In the rows, 128 means zero.
Known rows, with every step that occurs
kasod, pimino: [121 117 124  89 139 114 124  96 124 131 140 141 108 125 148 136 140 124
 108 130 165 109 155 136 152 125]
getigu, pokaz: [134 121 150 105 105 119 117 133 117 134 120 117 120 128 157 122 142 141
 139 126 147 124 138 157 136 150]
mabun, pokaz: [107 111  91  84 124 110 118 139 136 120 116 141 132 117 137 112 139 141
 131 121 127 127  95 107 131 124]
kasod, getigu, zonup, suvute: [124 118  57 110  91 116 149 125  83 128 120 142 150  91 120 172 137 160
 152 111 149  89  63 132 104 122]
zibab, suvute, zonup, mabun, pokaz, getigu, kasod: [103 156  54  52 121  57 135 159 138  63 105 135 168  80 129 115 116 179
  94  80 138 145  28 165 117 114]
fosilod, mabepin: [128  96 161 110 121 131 127 166 139 137 123 104 143 122 142 132 124 144
 140 145 107 128 103 138 132 136]
pokaz, getigu, kasod: [126 138 156 115 131 110 126 162 128 106  99 117 145 113 136 138 128 151
 105 125 134 119 111 185 108 118]
mabun, pokaz, getigu, kasod, pimino: [ 98 113 111  32 137  84 112 142 132 103  99 143 128  93 166 129 152 163
  89 120 176 101  95 170 137 110]
mabepin, fosilod: [110 110 176 129 137 139 117 122 119 137 125 112 131 112 165 142 107 149
 132 124 103 139 125 142 151 129]
mabun, zonup, suvute: [120 118  62 129  92 111 129 146  96 117 142 126 142 120 123 149 105 130
 158 103 128 103  78 125 121 120]
suvute, zibab, getigu: [ 98 187  93  86 164 138 100 155 141 124  97 116 126 123  94 118 129 137
 101 104 128 140  99 159 145 134]
kasod, getigu: [117 127  96 124 124 135 150 150 121 126 119 140 134 125 111 138 135 149
 119 126 142 107  69 143 119 116]
kasod, getigu, zonup, mabun, pokaz: [112 112  20  75 113  88 166 146 126  93 125 175 148  58 142 145 155 167
 123 113 160 113  37  89  98 102]
pimino, kasod, getigu: [114 150 100 149 141 137 133 152 125 100 133 124 123 138 110 128 111 122
 106 135 118 107  35 147 100  96]
pimino, kasod: [122 148 130 152 143 134 115 129 133 101 140 112 122 142 128 117 102 101
 116 136 105 130  97 133 108 108]
zibab, getigu: [106 167  97 104 143 119 122 129 136 141 111 107 140 116  91 136 126 131
 112 105 130 144 103 146 124 125]
zibab, getigu, zonup, fosilod: [112 162  98  84 107 142 135 110 107 145 109  77 152  83 127 151 153 157
 129  91 144 110 107 147 140 138]
zibab, getigu, zonup, mabun, pokaz: [ 95 152  22  56 132  73 139 124 141 108 113 138 153  50 124 143 143 150
 117  92 148 151  73  95 103 111]
zonup, pimino, kasod: [113 124 114 128 140 106 120  86 136  93 153 134 120 148 124 127  96  86
 124 118 133 152 115 126 115 100]
mabun, zonup: [124 114  82 134 123 140 135 180 125 106 139 124 134 127 122 129 127 130
 136 112 121 117  98 117 124 113]
zibab, getigu, kasod, pimino: [100 165 101  55 158  81 125 105 128 136  97 123 118 112 136 146 143 149
  72 105 195 111 131 175 164 106]
mabun, pokaz, getigu: [106 118 110  82 123 120 110 166 138 106 112 126 151  98 125 119 136 144
 132 120 110 137  70 141  97 129]
zibab, suvute: [119 165 108  97 137 114 121  98 137 151 113 129 147 137 102 118 118 139
 106 110 112 135  96 137 142 141]
mabun, zonup, suvute, zibab: [111 136  60 110 113 134 107 175 101  99 127 135 129 129 123 129 106 137
 146 101 131  97  80 136 139 128]
pimino, kasod, getigu, zonup, fosilod: [120 143  94 126 105 160 148 133  98 104 132  94 137 107 150 143 138 151
 122 118 132  73  44 151 113 107]

Rows
[106 130  24  97 128  91 150 146 130  65 137 157 140  75 146 136 128 139
 110 120 136 112   4  96  78  79]
pimino, kasod, getigu, zonup, mabun, pokaz
[110 127  90  85 118  80 126 141 144  92 127 146 150  74 137 125 121 135
 123 116 123 147  63 130  88 119]
zonup, mabun, pokaz, getigu
[121 151  83 105 126 130 127 137 124 107 128 113 146 132 101 116 119 148
 121  95 114 151  91 141 142 139]
zibab, suvute, zonup
[ 99 107  33 131 134 125 147 164 126  70 159 142 129 143 107 139  99 109
 122 103 142 120  29 133 101  75]
mabun, zonup, pimino, kasod, getigu
[127 121 121  99 103 126 140 158 110 133 113 131 126 124 140 134 148 160
 130 123 160 103  78 172 128 139]
kasod, getigu, pokaz
[105 148  47  62 116  83 128 150 141  72 127 132 171  79 103 114 111 157
 118  82 109 166  25 143 101 129]
zibab, suvute, zonup, mabun, pokaz, getigu
[118 128 149  75 140 100 121 131 123 111 111 130 126 109 158 144 141 149
  86 127 173 101 133 194 135 114]
pokaz, getigu, kasod, pimino
[121 137  80 135 137 148 142 161 117  90 133 123 133 112 123 143 132 135
 113 132 121 108  50 131  84  97]
pimino, kasod, getigu, zonup
[136 130 106 121 118 106 144 137 127  90 134 132 154  59 138 155 130 135
 129 120 124 143 110 134  72 124]
pokaz, getigu, zonup, mabun
[ 93 193  80  71 142  85  98 128 110 127  75 123 139 117 114 139 114 157
 103  91 167 111  89 186 153 123]
zonup, suvute, zibab, getigu, kasod
[102 182  96  57 115 103  80 126 102 143  89 106 126 117 117 129 123 150
 138  92 158 123  97 192 151 162]
zonup, suvute, zibab, getigu, pokaz
[123  93 106  91 123 120 128 120 126  98 136 133 152  87 126 157 137 127
 146 106 136 158 139 143  85 127]
pokaz, getigu, zonup, pimino
[ 89 169  57  74 173 125  93 123 141  80 122 119 125 113 108 129 116 107
 108  93 135 160 103 143 112 104]
suvute, zibab, getigu, zonup, pimino, kasod
[118 109  92 115 136 115 124  96 127  83 150 131 124 119 141 141 117  99
 134 115 136 150 130 112  99 100]
getigu, zonup, pimino, kasod
[ 85 173  30  39 146  87 100 149 101 108  97 131 119 111 128 147 124 156
  90  77 200  78  80 184 176 105]
mabun, zonup, suvute, zibab, getigu, kasod, pimino
[110 116 100 102 118 105 128 112 117  95 138 136 118 143 135 132 117 120
 126 114 165 127  70 172 114 112]
zonup, pimino, kasod, getigu, pokaz
[ 95 170  51  66 108 115  88 180 100 120 101 102 133 113 116 132 118 151
 143  77 150 112  66 183 147 148]
mabun, zonup, suvute, zibab, getigu, pokaz
[ 90 175  30  88 133 122  98 175 108 116 109 114 139 116  85 136 107 140
 132  79 131 114  53 155 137 125]
mabun, zonup, suvute, zibab, getigu
[102 124  81 121 139 111 138 109 129  91 146 146 124 143 110 139 106 106
 115 116 148 132  56 143 104  88]
zonup, pimino, kasod, getigu
[112 132 127  64  99 145 132 148 118 154 109  54 167  82 141 154 147 174
 143 105 126 113  83 156 143 142]
zibab, getigu, zonup, fosilod, mabepin
[118 110  54  79 115  81 144 122 134  91 131 160 143  62 160 136 142 146
 131 113 146 134  95  77 107 113]
getigu, zonup, mabun, pokaz
[112 160  55 109 129 141 110 153  96  85 117 136 126 114 120 141 115 139
 128 118 127  86  30 151 100 108]
pimino, kasod, getigu, zonup, suvute, zibab
[ 97 101  76  70 130 107 105 133 140  61 139 128 147  91 137 133 124 116
 137 109 117 156  73 127  69 103]
mabun, pokaz, getigu, zonup, pimino, kasod
[109 106  71  64  91 102 106 142  99 106 110 125 167  66 135 151 137 157
 164 106 118 118  65 133  78 135]
mabun, pokaz, getigu, zonup, suvute
[112 134  98  76 124  55 132 147 143  81 104 150 150  73 157 130 124 156
 101 116 152 126  66 150 103 103]
zonup, mabun, pokaz, getigu, kasod
[ 91 185  76  31 150  73  93  95 107 132  84 138 113 110 131 145 126 154
  81  94 205  92 109 193 183 120]
zonup, suvute, zibab, getigu, kasod, pimino
